Each row comes from the steps of one path. Every step used is in the known rows, and no mark comes twice. Write the path behind each row, first mark first.
Known rows:
lugema > bebuz: [-0.52 -0.12 -0.18 -0.50 -0.33 -1.51  0.66  2.30  1.98  0.75  0.29 -1.03
  2.28  1.82 -2.03  0.25 -2.00  0.55]
funa > rekar > tizu > zile: [-1.32  2.96  0.11  2.06 -1.61 -0.03  0.89  0.56 -1.21 -0.61 -1.78 -1.32
  3.67  2.56 -1.38  1.79 -1.66  0.02]
funa > rekar > tizu: [-1.98  3.08  0.31  2.02 -0.60 -0.45  0.26  0.28 -0.77  0.09 -1.14 -1.59
  3.40  2.23 -1.33  2.01 -0.28  0.34]
tizu > zile > lugema > bebuz > pevar: [ 0.38  0.13 -0.30  1.05 -4.35 -0.87  0.14  3.08  1.39  1.22  0.16 -0.09
  4.42  2.24 -0.77  0.68 -2.70 -0.41]
zile > lugema > bebuz > pevar > rekar > tizu: [-2.49  2.41 -2.67  1.56 -4.84 -2.25  0.23  2.47  1.59  1.21  0.84  0.09
  4.86  2.78  0.33  2.44 -0.29 -0.78]
funa > rekar > tizu > zile > lugema > bebuz > pevar: [-1.37  2.58 -0.67  3.02 -4.39 -1.30  0.12  2.25 -0.41  1.29 -0.67 -0.21
  6.48  2.96 -0.35  2.29 -1.26 -0.57]
funa > rekar > tizu > zile > lugema: [-0.93  3.76  0.30  1.14 -3.82 -0.66 -0.21  0.52 -1.99  0.55 -2.58  0.01
  3.76  2.79 -0.39  1.20 -1.14 -0.20]
pevar > rekar: [-0.88  1.08 -1.04 -0.45 -1.62 -0.55  1.38  0.39  1.59 -0.34  1.05 -0.88
  1.32  1.92 -0.97  1.41 -1.90 -0.05]
bebuz > pevar > rekar > tizu: [-2.40  2.18 -2.20  2.88 -2.87 -0.09  1.10  1.18  1.65 -0.59  0.81 -1.84
  3.87  1.98 -0.34  3.06 -0.79 -0.56]
bebuz > pevar > zile > lugema: [-0.22  1.92  0.90 -0.96 -3.09  0.61 -0.27  0.02  0.37  1.81 -0.02 -1.48
  1.70  0.73  0.43  1.55 -1.71 -0.71]
bebuz > funa > rekar > tizu > zile > lugema: [-0.50  2.42  0.76  0.72 -4.01 -0.80 -1.25  0.23 -3.95  1.77 -2.76 -0.17
  4.53  2.63 -0.80  1.29 -1.44 -0.04]
pevar > rekar > tizu: [-2.32  2.63 -1.98  0.68 -2.17 -1.04  1.17  1.00  0.97 -0.68 -0.56 -0.93
  2.05  2.21 -0.69  1.98 -0.82 -0.09]
lugema > bebuz > funa: [ 0.03 -1.14  0.45 -1.13 -0.59 -1.48 -0.39  2.07  0.25  2.04  0.13 -1.36
  3.20  1.77 -2.60  0.15 -2.23  0.59]
lugema > rekar > tizu > zile > funa: [-1.40  1.81 -0.84  1.99 -3.50  0.78  0.89  1.59 -0.12  0.09 -1.83 -2.27
  4.71  2.22 -3.75  0.76 -2.05  0.55]
tizu > zile: [ 0.48  0.49  0.62  0.08 -1.61  0.33  1.07  1.33  0.79 -0.74 -1.10 -1.36
  1.48  1.54 -1.71  0.25 -3.25  0.07]
tizu > rekar: [-1.20  1.69  0.18  0.48  1.10  0.23  0.15  0.89  0.90 -0.77 -0.70 -0.81
  2.17  1.07 -2.27  0.53 -0.87  1.89]
lugema > rekar > tizu > zile: [-1.01  2.30 -0.12  0.97 -2.91  0.43  0.92  1.68  0.95 -1.21 -0.93 -1.23
  4.19  2.69 -2.62  1.06 -2.55  0.03]
pevar > zile > lugema > bebuz > funa > rekar > tizu: [-1.64  3.02  0.39 -2.22 -2.56 -2.13 -0.78 -0.20 -2.87  4.00 -1.71 -0.58
  3.84  2.60 -0.59  1.81 -0.62 -0.39]

Write each row's path:
[-0.27  0.90  0.21  1.73 -1.62  0.66  1.23  0.21 -1.72  1.16 -1.35 -2.31
  3.24  1.80 -2.60  1.01 -2.41  0.61]  tizu > zile > funa > rekar
[-0.49  1.57  0.59 -3.48 -2.38 -1.67 -0.02  1.01  0.75  2.56 -0.67 -0.09
  1.00  1.74 -0.45  0.23 -1.79 -0.28]  pevar > zile > lugema > bebuz
[ 0.53  0.58  1.09 -0.98 -3.23 -1.79 -0.51  1.18 -2.43  2.92 -0.72  0.34
  4.72  3.15 -1.57  0.51 -2.53  0.06]  tizu > zile > lugema > bebuz > funa > rekar
[-1.05  0.96 -1.56  0.43 -4.20 -1.81  0.51  2.17  2.22  1.63  2.15  0.34
  4.07  2.40  0.14  1.86 -1.44 -0.67]  zile > lugema > bebuz > pevar > rekar
[-1.33  3.04 -0.56  0.79 -3.76 -2.19  0.08  2.03 -1.21  1.30 -1.92  0.69
  4.78  3.61 -0.67  1.15 -1.17 -0.14]  funa > rekar > tizu > zile > lugema > bebuz
[-0.94  1.00  0.57  1.77 -0.46  0.29  0.65 -0.11 -1.46  1.79 -0.64 -2.43
  3.07  1.24 -2.61  1.28 -0.96  0.94]  zile > funa > rekar
[-2.94  2.41 -1.35  2.38 -1.19 -0.28  1.20  0.48 -0.54  3.01 -0.33 -3.50
  5.17  1.66 -1.76  3.05 -0.56 -0.16]  lugema > bebuz > pevar > zile > funa > rekar > tizu
[-0.30  0.74  0.40 -1.21 -2.55 -2.30 -0.53  2.50  1.17  1.80 -0.37  0.53
  2.46  2.06 -1.07 -0.10 -1.47  0.46]  zile > lugema > bebuz
[-1.37  2.78 -1.99  2.10 -6.01 -0.36  0.52  1.41  0.27 -0.10 -0.70 -0.19
  4.04  2.53  0.69  2.43 -1.63 -1.26]  bebuz > pevar > rekar > tizu > zile > lugema
[ 0.58  1.64  1.36 -0.96 -4.55  0.17 -0.02  1.18  0.52  0.11 -0.24  0.34
  3.59  2.58 -1.92 -0.02 -2.90 -0.04]  tizu > zile > lugema > rekar
[-1.03  1.26 -0.28  1.00 -1.67 -1.46  0.17  1.49 -1.84  1.60 -1.51 -1.22
  5.64  3.12 -2.39  1.41 -2.15  0.03]  lugema > bebuz > funa > rekar > tizu > zile
[-0.44  0.34  0.11  1.00 -3.27 -1.37 -0.40  2.84  1.58  1.86  0.88 -0.29
  4.21  1.66 -0.68  0.94 -1.37 -0.06]  zile > lugema > bebuz > pevar
[-0.34  1.02 -0.42 -0.54 -4.53 -2.31 -1.00  2.78 -1.68  2.21 -2.70  0.28
  4.08  2.78 -1.38  0.13 -2.14  0.04]  rekar > tizu > zile > lugema > bebuz > funa
[-0.77  2.07 -0.50  1.20 -2.30 -0.17  0.42  1.87  0.24 -0.92 -2.45 -1.37
  2.42  2.00 -1.42  0.78 -2.17  0.09]  rekar > tizu > zile
[-1.01  1.64 -2.15 -0.96 -5.56 -2.78 -0.16  2.14 -1.13  1.91 -1.40  0.96
  4.01  3.51 -0.79  1.08 -2.11 -0.59]  pevar > rekar > tizu > zile > lugema > bebuz > funa
[-2.35  2.57 -0.57  2.97 -1.10 -0.17  0.38  0.28 -2.06  1.51 -1.99 -2.44
  3.86  1.55 -2.46  1.82  0.08  0.91]  zile > funa > rekar > tizu
[-1.21  1.54 -1.33  2.36 -2.85  0.27  0.97  1.76 -0.90  0.53 -3.29 -2.34
  2.78  1.52 -2.87  0.49 -1.72  0.62]  rekar > tizu > zile > funa
[-0.32  1.41  1.48 -3.47 -1.73 -1.70 -0.66 -0.50 -2.28  4.35 -0.23 -0.37
  2.98  2.30 -0.85  1.11 -1.59 -0.16]  pevar > zile > lugema > bebuz > funa > rekar
